Known rows, with every step that occurs:
tuti/zipe: [-1.555, -1.762, 0.027, 0.263, 1.439, -1.289, 0.915, 0.042, -0.649, -2.043, 0.907, 0.962, -1.014, 0.714, -0.159, -0.580, -1.080, 0.621, 1.515, -2.861, 0.052, 0.116]
mivav/lakov: [-1.503, 0.815, -0.215, -0.468, 0.628, -3.183, -0.711, -0.949, -1.015, -1.461, -1.291, 0.520, -0.902, 0.823, 0.305, -0.464, -2.074, 2.076, 1.280, -4.083, 1.288, 0.473]
volam/dekim: [-1.976, 1.256, -0.853, 0.166, 2.248, -3.229, -1.050, -1.094, -1.132, -1.172, -0.098, 1.057, -1.714, 0.181, -0.966, 1.160, -2.942, 1.426, 1.059, -3.031, 0.823, -0.939]
lakov/pigek: [-1.683, 0.033, -0.179, -1.120, 2.721, -1.591, -1.214, -2.573, -0.792, -0.972, -1.248, 1.210, -0.883, 0.043, 0.676, 1.017, -1.600, 1.675, 0.206, -2.475, 0.939, 0.690]
lakov/pigek/basa/tuti: [-1.008, 2.397, 0.035, -1.297, 3.800, -3.122, -0.740, -4.125, -0.045, -0.882, -0.955, 1.832, -0.537, 3.620, 1.481, 1.845, -1.615, 1.968, 1.373, -1.692, 0.704, 0.577]
tuti/volam/dekim/mivav/lakov: [-1.811, 0.683, -1.258, -0.535, 2.755, -4.761, -0.406, -0.232, -3.013, -2.835, -2.093, 1.238, 0.093, 2.063, 0.613, 1.126, -1.927, 2.015, 1.671, -2.477, 2.107, -0.220]
volam/tuti: [-2.216, 1.430, 1.590, -0.023, 1.840, -2.432, -0.855, -1.156, -0.899, -2.606, 0.901, 0.911, -1.375, 0.349, -0.237, 1.531, -1.791, 1.607, 1.485, -1.818, 0.565, -0.548]
volam/dekim/mivav/lakov/pigek/basa/tuti: [-1.264, 4.177, -1.346, -2.664, 4.478, -5.904, -1.378, -3.465, -1.102, -1.664, -2.729, 1.948, -0.172, 5.217, 2.018, 2.112, -2.469, 2.872, 1.469, -1.942, 2.420, 0.448]
lakov/pigek/basa: [-1.337, 1.379, 0.419, -1.366, 4.460, -1.802, -1.398, -3.093, -0.062, -0.236, -1.211, 1.305, -0.939, 2.389, 1.281, 1.584, -0.983, 1.705, 0.887, -1.327, 1.069, 0.907]
basa/tuti/volam/dekim/mivav/lakov/pigek/zipe: [-1.310, 3.453, -1.594, -0.557, 4.545, -5.565, 0.035, -2.173, -2.241, -3.138, -2.993, 1.994, 0.798, 4.501, 2.435, 2.847, -1.551, 2.444, 1.709, -2.258, 2.714, -0.193]
mivav/dekim: [-1.617, 0.648, -0.468, 0.550, 1.344, -4.368, -1.908, -1.376, -0.173, -1.767, -0.882, 1.452, -1.862, 0.750, -0.656, 0.973, -1.363, 1.448, 0.760, -4.101, 1.134, 0.270]
basa/pigek/zipe: [-0.973, 0.359, -1.125, 0.488, 3.244, -2.872, -0.076, -0.847, 0.282, -0.878, -0.783, 0.795, -0.890, 1.773, 0.960, 1.009, -1.803, 1.166, 1.788, -3.020, 0.044, -0.069]
tuti/volam/dekim: [-1.977, 0.110, -0.323, 1.225, 2.889, -3.022, 0.045, -0.943, -2.446, -1.985, -0.231, 1.321, -0.965, 0.653, -0.505, 2.037, -1.954, 1.139, 1.277, -2.312, 0.701, -0.798]
dekim/mivav/lakov/pigek/basa/tuti: [-0.976, 2.980, -0.834, -2.984, 3.522, -4.950, -1.198, -3.510, -0.611, -1.718, -2.879, 1.808, 0.564, 5.119, 2.754, 1.067, -1.524, 2.868, 1.762, -1.821, 2.071, 1.164]
dekim/volam/tuti/basa/pigek: [-1.181, -0.099, 0.200, -1.315, 4.305, -2.496, -0.396, 0.297, -1.542, -2.769, 1.277, 0.744, -1.270, 2.457, 1.247, 1.501, -0.936, 1.847, 1.576, -0.214, 1.014, -0.667]
volam/dekim/mivav/lakov/pigek/zipe/rinil: [-2.138, 3.549, -1.195, -1.555, 4.585, -4.864, 0.027, -1.238, -1.049, -1.227, -2.177, 2.503, 0.181, 2.884, 0.818, 1.058, -2.313, 3.045, 1.124, -2.964, 3.719, -0.266]
tuti/basa: [-1.714, -0.387, -0.629, -0.256, 2.302, -1.762, 1.274, -0.250, -1.618, -0.444, 0.039, 1.106, -1.326, 1.277, 0.052, 0.271, -1.323, 1.462, 2.153, -2.508, 0.891, -0.880]
zipe/pigek/basa/tuti/volam/dekim/mivav: [-1.369, 1.811, -0.508, 0.208, 4.962, -5.715, 1.722, -1.768, -2.227, -2.030, -0.249, 2.635, 0.743, 4.571, 1.349, 2.225, -2.277, 1.237, 2.970, -0.464, 0.844, -0.693]
volam/dekim/mivav: [-2.160, 1.120, -1.822, -1.409, 2.593, -4.106, -1.453, -0.838, -1.618, -1.811, -1.032, 1.313, -0.730, 0.935, -0.426, 1.094, -2.895, 1.523, 1.477, -2.339, 1.276, -0.937]
pigek/basa/tuti/volam/dekim/mivav: [-1.495, 2.172, -0.944, -0.493, 4.483, -5.276, 0.116, -2.171, -2.096, -2.557, -0.918, 2.268, 0.287, 4.897, 0.829, 2.802, -1.818, 1.607, 2.883, -0.842, 0.987, -0.919]

Rows:
[-1.015, 2.523, -1.036, -2.075, 4.702, -4.844, 0.098, -2.260, -0.976, -2.615, -1.437, 2.032, -0.192, 5.866, 2.184, 1.214, -1.622, 2.147, 1.705, -1.636, 2.111, 0.680] | volam/dekim/mivav/lakov/pigek/basa/tuti/zipe
[-0.999, 0.769, 1.141, 1.352, 3.721, -3.845, 2.527, -2.124, -1.374, -1.586, 0.482, 2.127, 0.461, 3.712, 1.434, 1.413, -1.378, 1.061, 2.777, -1.228, -0.040, 0.084] | zipe/pigek/basa/tuti/volam
[-1.973, 1.870, 1.088, -1.386, 2.287, -2.697, -2.536, -0.375, -0.848, -3.636, 1.209, 0.598, -0.842, 0.724, 0.225, 1.271, -1.109, 1.857, 0.946, -0.706, 1.316, -0.418] | dekim/volam/tuti
[-0.726, 2.273, -0.144, 0.326, 5.575, -4.728, -1.248, 0.694, -0.007, -3.231, 0.432, 1.067, -2.016, 4.384, 1.426, 2.884, 0.346, 1.886, 1.734, -1.212, 2.070, -0.653] | mivav/dekim/volam/tuti/basa/pigek/zipe
[-1.138, -1.214, 0.133, 0.914, 1.224, -2.966, 3.204, -0.494, -0.908, -2.254, 1.781, 1.923, -0.191, 1.703, 0.649, -0.825, -2.045, 0.623, 1.994, -2.812, -0.323, 0.019] | basa/tuti/zipe/pigek
[-0.851, 1.862, -0.274, -1.915, 4.368, -4.615, -0.285, -3.308, -1.895, -2.542, -2.989, 2.025, 1.191, 5.512, 3.117, 1.706, -0.621, 2.511, 2.021, -1.085, 1.964, 1.256] | dekim/mivav/lakov/pigek/basa/tuti/volam
[-1.215, 3.015, -0.874, -0.673, 3.766, -6.240, 0.097, -1.837, -2.335, -2.801, -1.882, 1.878, 0.422, 5.644, 1.524, 2.024, -1.921, 2.291, 2.865, -1.871, 1.829, -0.310] | pigek/basa/tuti/volam/dekim/mivav/lakov
[-1.316, 1.089, -0.970, -0.770, 1.853, -4.583, -3.682, -0.706, -0.145, -2.789, -0.651, 1.095, -1.238, 1.208, -0.137, 0.578, -0.708, 1.725, 0.198, -2.859, 1.723, 0.369] | mivav/dekim/volam
[-1.667, 2.391, 0.994, -0.429, 2.522, -4.820, -3.827, -0.627, -0.260, -4.097, 0.697, 1.034, -1.736, 1.459, -0.126, 1.822, -0.622, 1.896, 0.445, -1.766, 1.943, 0.000] | mivav/dekim/volam/tuti
[-1.189, -0.702, 1.116, 0.737, 3.738, -1.891, 2.308, 0.012, -0.042, -0.967, 1.615, 1.302, -0.648, 2.650, 1.014, -0.443, -0.868, 0.359, 2.247, -1.284, 0.115, 0.550] | tuti/zipe/pigek/basa
[-1.678, 0.620, -1.310, -2.060, 0.877, -4.128, -1.208, -0.631, -1.282, -2.037, -2.298, 0.885, 0.100, 1.511, 0.994, -0.596, -1.927, 2.221, 1.782, -3.253, 1.718, 0.451] | dekim/mivav/lakov
[-1.159, 2.377, -0.043, -0.450, 2.248, -3.828, -0.091, -2.784, 0.027, -1.078, -0.069, 1.546, -0.591, 3.716, 0.499, 1.182, -1.982, 1.676, 2.421, -2.382, 0.120, -0.240] | pigek/basa/tuti
[-1.157, 2.031, 0.448, 0.242, 2.868, -4.124, 1.412, -2.340, -0.093, -0.606, 0.520, 1.945, -0.203, 3.318, 1.093, 0.656, -2.375, 1.368, 2.598, -1.988, 0.063, 0.030] | zipe/pigek/basa/tuti
[-1.380, -0.635, 0.686, 0.007, 3.887, -2.208, 1.217, -0.481, -1.561, -1.672, 1.020, 1.132, -1.909, 2.002, 0.672, 1.715, -1.575, 1.567, 2.130, -1.328, 0.359, -0.861] | volam/tuti/basa/pigek
[-1.253, 1.107, 0.323, -2.348, 3.759, -4.190, 1.819, -2.191, -0.673, -2.149, -0.509, 3.154, 0.983, 5.734, 1.838, -0.429, -1.091, 2.709, 2.083, -2.110, 2.282, 1.093] | dekim/mivav/lakov/pigek/basa/tuti/zipe/rinil
[-1.053, 1.763, 0.012, -0.538, 5.399, -2.720, 0.086, 0.825, -0.625, -2.537, 1.041, 0.541, -1.047, 3.666, 1.730, 2.107, -0.166, 1.821, 2.267, -0.238, 1.444, -1.069] | dekim/volam/tuti/basa/pigek/zipe
[-1.328, 1.073, 2.543, -0.301, 4.892, -2.178, 0.387, 0.761, -0.157, -3.361, 3.110, 0.932, -0.504, 3.383, 1.517, 0.590, -0.125, 0.863, 1.855, 1.043, 0.989, 0.336] | dekim/volam/tuti/zipe/pigek/basa
[-1.362, 2.155, -0.448, -1.549, 6.025, -4.272, -1.288, -2.231, -2.235, -1.994, -3.033, 1.623, 0.017, 4.340, 2.229, 2.487, -0.930, 2.394, 1.331, -0.732, 2.722, 0.809] | tuti/volam/dekim/mivav/lakov/pigek/basa
[-1.996, 0.952, 1.349, 0.065, 2.807, -1.862, 1.025, -0.168, -1.693, -1.828, 1.233, 1.068, -1.725, 1.499, 0.028, 1.441, -1.285, 1.673, 2.402, -1.380, 1.156, -1.252] | volam/tuti/basa
[-1.000, -1.927, -1.223, -0.271, 3.218, -2.028, 1.418, -0.430, -1.436, -0.193, -0.277, 1.135, -1.447, 1.819, 0.614, 0.502, -1.684, 1.317, 1.981, -2.641, 0.108, -0.409] | tuti/basa/pigek
[-1.433, 0.375, 1.037, 0.255, 2.553, -3.097, 3.011, -1.382, -0.071, -1.474, 2.237, 2.844, -0.154, 4.324, -0.371, -0.337, -1.443, 1.548, 2.834, -2.600, 0.464, -0.336] | pigek/basa/tuti/zipe/rinil
[-1.407, 2.310, -0.826, -1.263, 5.933, -4.634, -0.438, -3.542, -2.136, -2.251, -1.803, 2.585, 0.357, 4.967, 1.861, 3.497, -1.402, 1.897, 1.734, -0.221, 1.481, -0.137] | lakov/pigek/basa/tuti/volam/dekim/mivav
[-0.760, 1.251, -0.545, -2.402, 3.773, -3.932, 0.220, -2.300, -0.574, -2.537, -1.702, 1.820, 0.563, 5.737, 2.913, 0.102, -0.613, 2.171, 1.913, -1.669, 1.790, 1.417] | dekim/mivav/lakov/pigek/basa/tuti/zipe
[-1.686, 1.040, -0.542, 1.247, 2.251, -4.331, 0.746, -2.009, -2.561, -2.632, 0.101, 1.952, -0.604, 1.851, -0.368, 2.372, -2.523, 1.425, 1.715, -2.814, 0.316, -1.195] | basa/tuti/volam/dekim
[-1.151, 1.303, 0.512, 0.876, 4.925, -2.489, 1.803, 0.083, -0.633, -1.471, 0.778, 0.924, -1.661, 3.178, 1.255, 2.330, -0.886, 1.495, 2.787, -1.287, 0.745, -1.187] | volam/tuti/basa/pigek/zipe
[-1.479, 1.714, -1.410, -1.308, 3.626, -5.309, -0.347, -2.729, -3.176, -3.293, -2.767, 2.225, 0.560, 3.310, 1.767, 2.124, -2.124, 2.506, 1.033, -2.264, 2.230, 0.240] | basa/tuti/volam/dekim/mivav/lakov/pigek
[-2.123, -0.034, 2.130, -0.641, 2.578, -1.991, 0.499, 0.949, -0.947, -4.027, 3.550, 1.847, -0.362, 1.401, -0.609, -0.169, -0.660, 1.741, 1.217, -1.028, 1.454, -0.522] | dekim/volam/tuti/zipe/rinil
